Known rows, with every step that occurs
zeto > mena: [-10   9 -10  37  14  26  -6 -29   4  -2 -14  31  39  -4   1 -23 -22  -6
  12  18   8   9 -25  13  46  -3  27  24   4]
vesul > lapud: [-17  35  -8  48  14  -3 -24 -23  15   2 -13  10  48 -16   3 -19 -26   3
  14  12  13   6 -15   8  51  -3  15  21   0]
kofa > sodir: [-20 -16 -10  39   8  13 -19 -31  12 -12 -20  19  45  -5   2 -20 -23 -14
  -2  60  23  10 -29  15  37  -2  36  24  -4]
surot > gavog > dinod: [-13   1  -3  27  17  -4 -32 -19   5 -19  -5  -4  42 -13  -3 -23 -35  -8
  22  12  18  32   0   5  65 -27  23  33   5]
vesul > sodir > mena > gavog: [-20  10 -15  46   1  21 -20   0  32   7 -10  18  62 -28   9 -16 -25  -3
  23   5   8 -14 -24  10  35  -5  10  10   1]
dinod > gavog > vesul > sodir: [-28  18  -9  49  12  -2 -27  -3  30 -10  -7 -17  43 -21  14 -22 -27 -20
  29   3  14   0 -20  14  38  18  20  34  24]
mena > zeto > kofa: [  3   6   3  44  19 -29 -13 -27  -3  -8 -21  -2  56  -8  -2 -17 -17  14
  10  25   7  35 -21  -1  64  -6  28  35  22]
bidap > kofa > sodir > mena > lapud: [-34  24  -8  49  15  21  -9 -24 -10  12 -18   2  17 -10  -2 -17 -22 -15
   8  -5   6  19 -16   9  40 -16  16  10 -11]
bidap > kofa > sodir > mena > zeto: [-26  12  -6  47  16  17  -7 -26 -19   4 -22  -9  31 -10   0 -15 -17 -12
   1   4   7  31 -24  15  45 -13  15  19  -2]
gavog > vesul > sodir > mena > zeto: [-32  39  -8  56   8   9 -11 -12  -3   4 -13 -23  42 -20  12 -14 -18  -7
  19 -27   8  31 -24  18  40  -3   4  25  26]
surot > gavog > vesul > sodir: [-26  25  -7  49   6 -17 -25  -7  27  -6  -6  -7  51 -23   8 -18 -28  -7
  27 -15  16  12 -22   9  38  10  27  33  21]
kida > sodir: [-24 -11 -13  49   4 -11 -17  -7  23  -6 -16  15  72 -17   4 -29 -21 -11
  22  28  18 -17 -27  23  44  -6  42  33   3]
dinod > gavog: [-21 -11  -8  34  22  25 -31 -19  20 -21 -13  -5  34 -10   9 -25 -28 -22
  19  26  13 -11 -13  16  53   7  20  33  -1]
bidap > kofa: [ -5   1  -4  37  21 -11 -15 -10  19   7 -20  19  57 -11   0 -21 -28 -13
   4  36   5  -4 -21   7  52   3  50  27 -17]
sodir > mena: [-36   1  -8  44   8  33 -12 -13  13   6 -13  11  47 -14  12 -19 -25 -15
   7  -5  13 -13 -26  22  41  -6  17  16   2]
dinod > gavog > vesul > lapud > mena: [-26  72 -10  48  26   3 -30 -18   7   4 -14 -32   5 -14   1 -19 -32   4
  27 -26  13   4  -7   6  57   5 -17  20  -4]
zeto > kofa > sodir > mena: [-32 -21  -2  45   9  17  -8 -26  -1   2 -18  12  36  -9   2 -17 -21 -11
  -2  15  16  -2 -29  14  42 -10  20  14   6]
lapud > mena: [-15  34 -11  41  16  13 -18 -21  10   4 -17   7  36 -11   4 -22 -27   0
  15   0  14  15 -21   9  54 -10  14  24  -5]
vesul > sodir: [-17   4  -8  50   3   1 -16 -12  25  -3 -10  24  71 -22  13 -22 -22 -14
  21  13  11  17 -28  12  39  -5  39  30  21]
bidap > kofa > sodir > mena > gavog > vesul > lapud: [-24  53 -11  49  17 -13 -26  -6  18  14 -15 -16  24 -18  -6 -10 -31   6
  13  11  12 -18 -13   4  40  12  -4   6 -16]
gavog > vesul: [-22  31 -10  42  13 -11 -25  -5  33  -4 -14 -14  44  -8   8 -17 -30  -4
  11  32  22 -11 -23  16  39  25  23  31   8]
sodir > kofa: [-13 -13  -6  33  15  35 -31 -16  22 -14 -21  15  63 -14  18 -18 -21 -18
  12  46   8  22 -17  24  36  13  34  22   4]
surot > gavog > vesul > lapud > mena > sodir > kofa: [-25  44  -7  44  17  13 -36 -18  -2 -11 -15 -20  27 -26  13 -16 -23 -11
  36 -27   7  54  -6   7  33   7   4  15   9]
zeto > mena > gavog: [  2  15 -17  33  11  18 -18 -17  23  -2 -15  29  48 -12  -3 -18 -25   8
  19  38   7  -8 -21   4  44   0  15  15  -9]
dinod > gavog > vesul: [-28  21  -9  38  22   3 -33  -6  30 -16 -12 -33  24  -8   9 -20 -32 -16
  19  25  20 -20 -14  17  44  30  10  34   6]
vesul > gavog: [ -8  25 -15  34  11  -4 -28  -2  31   1 -12   7  64 -16   4 -17 -31   3
  12  40  16 -18 -20   3  49  -4  33  21 -10]
kofa > sodir > mena > lapud: [-39  24 -10  50   9  30 -12 -28  -8   5 -15   1  18  -9   3 -17 -20 -12
  10  -4  11  23 -18  13  37 -17   8  12  -2]
bidap > kofa > sodir > mena: [-35 -13  -6  43  12  26  -8 -18   1  10 -19  13  33 -11   2 -18 -25 -24
  -4  14  12  -9 -27  18  38  -8  27  11 -14]
gavog > vesul > lapud > mena > zeto > kofa > sodir: [-13  35  -2  50  20 -27 -17 -36 -17  -3 -24 -23  17  -5 -11 -13 -20  15
   6  18  16  41 -19  -2  54  -4   4  22  12]

Rows
[-30  12  -8  48  11  26 -10 -30 -16  -3 -20 -10  32 -10   4 -15 -16  -9
   3   4  12  33 -25  18  42 -13   7  20   7] -> kofa > sodir > mena > zeto
[-14  -2  -8  37  13  40 -19 -23  -1 -16 -17  20  48 -19  18 -22 -15 -25
  27  18   2  49 -18  14  25   5  31  18  16] -> zeto > mena > sodir > kofa
[  2  26   2  45  22 -25 -12 -29 -12  -2 -22  -9  42  -8  -5 -17 -18  19
  14   3   5  43 -19  -4  69 -13  15  31  18] -> lapud > mena > zeto > kofa
[-17  -7  -7  39  10  27 -28 -16  11 -18 -18  12  61 -22  22 -21 -17 -27
  24  30   7  44 -17  15  26   8  36  21  14] -> mena > sodir > kofa
[-29  53 -14  50  12  -4 -29 -10  20   8 -13 -17  25 -17  -1 -11 -30   9
  15  11  18 -15 -14   8  37  11 -12   7  -6] -> kofa > sodir > mena > gavog > vesul > lapud
[ -7 -13  -1  43  15 -16 -14 -38 -10 -13 -24   4  42  -3  -6 -17 -16   3
  -1  50  15  38 -26   3  51  -8  30  28  13] -> mena > zeto > kofa > sodir
[-16  85 -10  53  22  -9 -21 -25 -13   5 -18 -36  19 -13  -1 -14 -22  17
  21 -24  10  45 -12   4  58  -5 -14  25   8] -> gavog > vesul > lapud > mena > zeto
[ -4  22 -11  25  15  -8 -32  -1  17  -8  -6  -6  57 -15   1 -23 -37  -3
  20  46  19  12  -2   0  61 -26  25  25   2] -> vesul > gavog > dinod
[-40  52 -10  58   7  13 -13 -10   5  12  -8 -13  27 -20  11 -17 -22 -10
  26 -36   7  20 -16  12  35  -7   5  16  18] -> gavog > vesul > sodir > mena > lapud
[-40 -13  -9  44   6  37 -11 -24   4   2 -16  12  35 -10   7 -18 -23 -21
  -1  15  19  -5 -29  22  34  -9  17  12  -2] -> kofa > sodir > mena
[-32  16  -4  50  12  13 -10 -30 -11   6 -17   0  19  -8  -1 -16 -19  -5
  10  -5   9  25 -17   6  44 -18  11  12   5] -> zeto > kofa > sodir > mena > lapud
[ -6  57   3  49  25 -42 -21 -29 -16  -1 -18 -33  22 -11 -12 -12 -23  30
  22 -31   6  44 -10 -10  71  -7  -3  29  16] -> surot > gavog > vesul > lapud > mena > zeto > kofa
[-14  42 -11  44  16  20  -8 -33  -7   3 -14  15  22  -5  -1 -22 -19  -1
  21  -2   3  34 -14   4  47 -12  16  20   4] -> zeto > mena > lapud
[-23  45  -9  46  17  16 -31 -14   2  -7 -17 -15  33 -24  18 -18 -21 -14
  32  -6   7  50  -9  10  30  10   6  14  13] -> gavog > vesul > lapud > mena > sodir > kofa
[ -2  35 -17  37  12   8 -28 -10  28   3 -17  10  47 -17  -1 -17 -29  13
  21  24  11  -4 -18   1  50  -5   4  15 -17] -> lapud > mena > gavog
[-25  37 -15  42   9   2 -27   6  38   5 -13 -17  40 -15   6 -12 -31   2
  16  20  18 -31 -21  14  34  22   0  16  -2] -> sodir > mena > gavog > vesul
[-26  24  -7  48  12  22 -10 -22  -8   1 -17 -10  42 -13   8 -16 -18  -5
  10 -11   8  27 -22  18  48 -11   6  24  11] -> sodir > mena > zeto
[ -7   3  -2  44  17 -12 -13 -40 -17  -8 -25  -2  30  -3  -9 -17 -17   7
   2  32  14  44 -25   0  55 -14  20  25   9] -> lapud > mena > zeto > kofa > sodir
[-44  45  -9  55  13  21 -18 -11   4   4  -7 -25  15 -20  11 -19 -23 -18
  31 -42   6  15 -10  13  38  -4  -3  18  16] -> dinod > gavog > vesul > sodir > mena > lapud
[-14   9 -11  35   8  11 -26   1  18  -2  -4   4  55 -24   5 -21 -32  -8
  29  18  12  16  -6   5  51 -27   7  17  11] -> vesul > sodir > mena > gavog > dinod
[-11   6   4  47  17 -12  -8 -24  -9   0 -19  -5  48 -10   0 -15 -17  10
   9  -1   5  26 -22   4  61 -11  17  27  22] -> sodir > mena > zeto > kofa
[-35  35  -9  50  11  26 -13 -20   0   9 -12   0  28 -13   7 -18 -22  -8
  17 -20   7  16 -14  13  43 -15   8  15   2] -> sodir > mena > lapud
[-43  21  -9  54   3  16 -12  -1  20  10  -8  -4  47 -23  17 -18 -25 -17
  18 -26  14  -7 -28  22  31   3  13  19  21] -> gavog > vesul > sodir > mena
[ -1  46 -13  32  19  -4 -34 -10  10  -2  -9  -7  36 -19  -6 -21 -35  10
  30  21  13  27   4  -5  65 -28  -8  16  -4] -> vesul > lapud > mena > gavog > dinod
[-43  50  -8  56   8   9 -17 -13   1   8  -6 -17  21 -21   6 -15 -24  -7
  29 -56   6  24 -13   9  38 -11   3  17  14] -> surot > gavog > vesul > sodir > mena > lapud
[-11  14 -12  40  11  26 -28  -4  26  -8 -15   6  55 -22  17 -15 -21 -12
  29  25   3  24 -18  17  24  21  20  16  18] -> zeto > mena > gavog > vesul > sodir > kofa
[  1  29 -13  28  17   2 -32  -7  15  -6 -10  -3  42 -16  -3 -22 -35   4
  27  32  15  24  -1  -1  62 -26   2  21  -3] -> lapud > mena > gavog > dinod
[-36  37  -9  56   6  22 -10 -16   1  11  -9   4  35 -21  10 -19 -20 -12
  25 -35   4  27 -17  11  39 -19  11  15  14] -> vesul > sodir > mena > lapud
[ -4  55 -17  43  15   2 -30 -13  22   8 -16   5  39 -21  -4 -15 -30  20
  25   8   9   0 -12  -3  53  -8  -8  10 -18] -> vesul > lapud > mena > gavog
[-10  50 -10  46  18   7 -16 -28 -11  -2 -21 -14  34 -10   2 -18 -19   7
  16  -7   8  48 -19   7  58 -14   4  29   6] -> lapud > mena > zeto
[-14  10 -11  41   9  16 -36   2  36 -10 -16   0  65 -25  20 -14 -23 -13
  27  34   7  21 -17  18  24  23  24  19  17] -> mena > gavog > vesul > sodir > kofa
[-25  72 -12  55  12 -13 -20 -18  -2   3 -11 -16  24 -24   7 -22 -24  -3
  34 -29  14  37 -15  -3  39  -4   1  20  12] -> gavog > vesul > lapud > mena > sodir
[-24  28 -14  41  14  -4 -24   4  29   8 -17 -15  31 -13  -1 -11 -32  -4
   8  32  16 -29 -22  11  33  21   9  12 -14] -> bidap > kofa > sodir > mena > gavog > vesul
[-15  63 -13  48  15 -20 -34  -6  32   4 -12 -15  40 -18   0 -12 -31  15
  21  20  16 -13 -11   3  44  17  -3  16  -4] -> mena > gavog > vesul > lapud
[-16  48 -15  50   6 -13 -25   3  35   5 -10  -7  51 -25   8 -16 -28   2
  31   3  13   6 -23   5  36  10  10  23  14] -> lapud > mena > gavog > vesul > sodir
[-28  24  -7  55   7  18  -8 -19  -8   3 -14  -6  50 -21  12 -17 -16  -9
  18 -26   5  37 -25  16  44 -15   9  24  23] -> vesul > sodir > mena > zeto
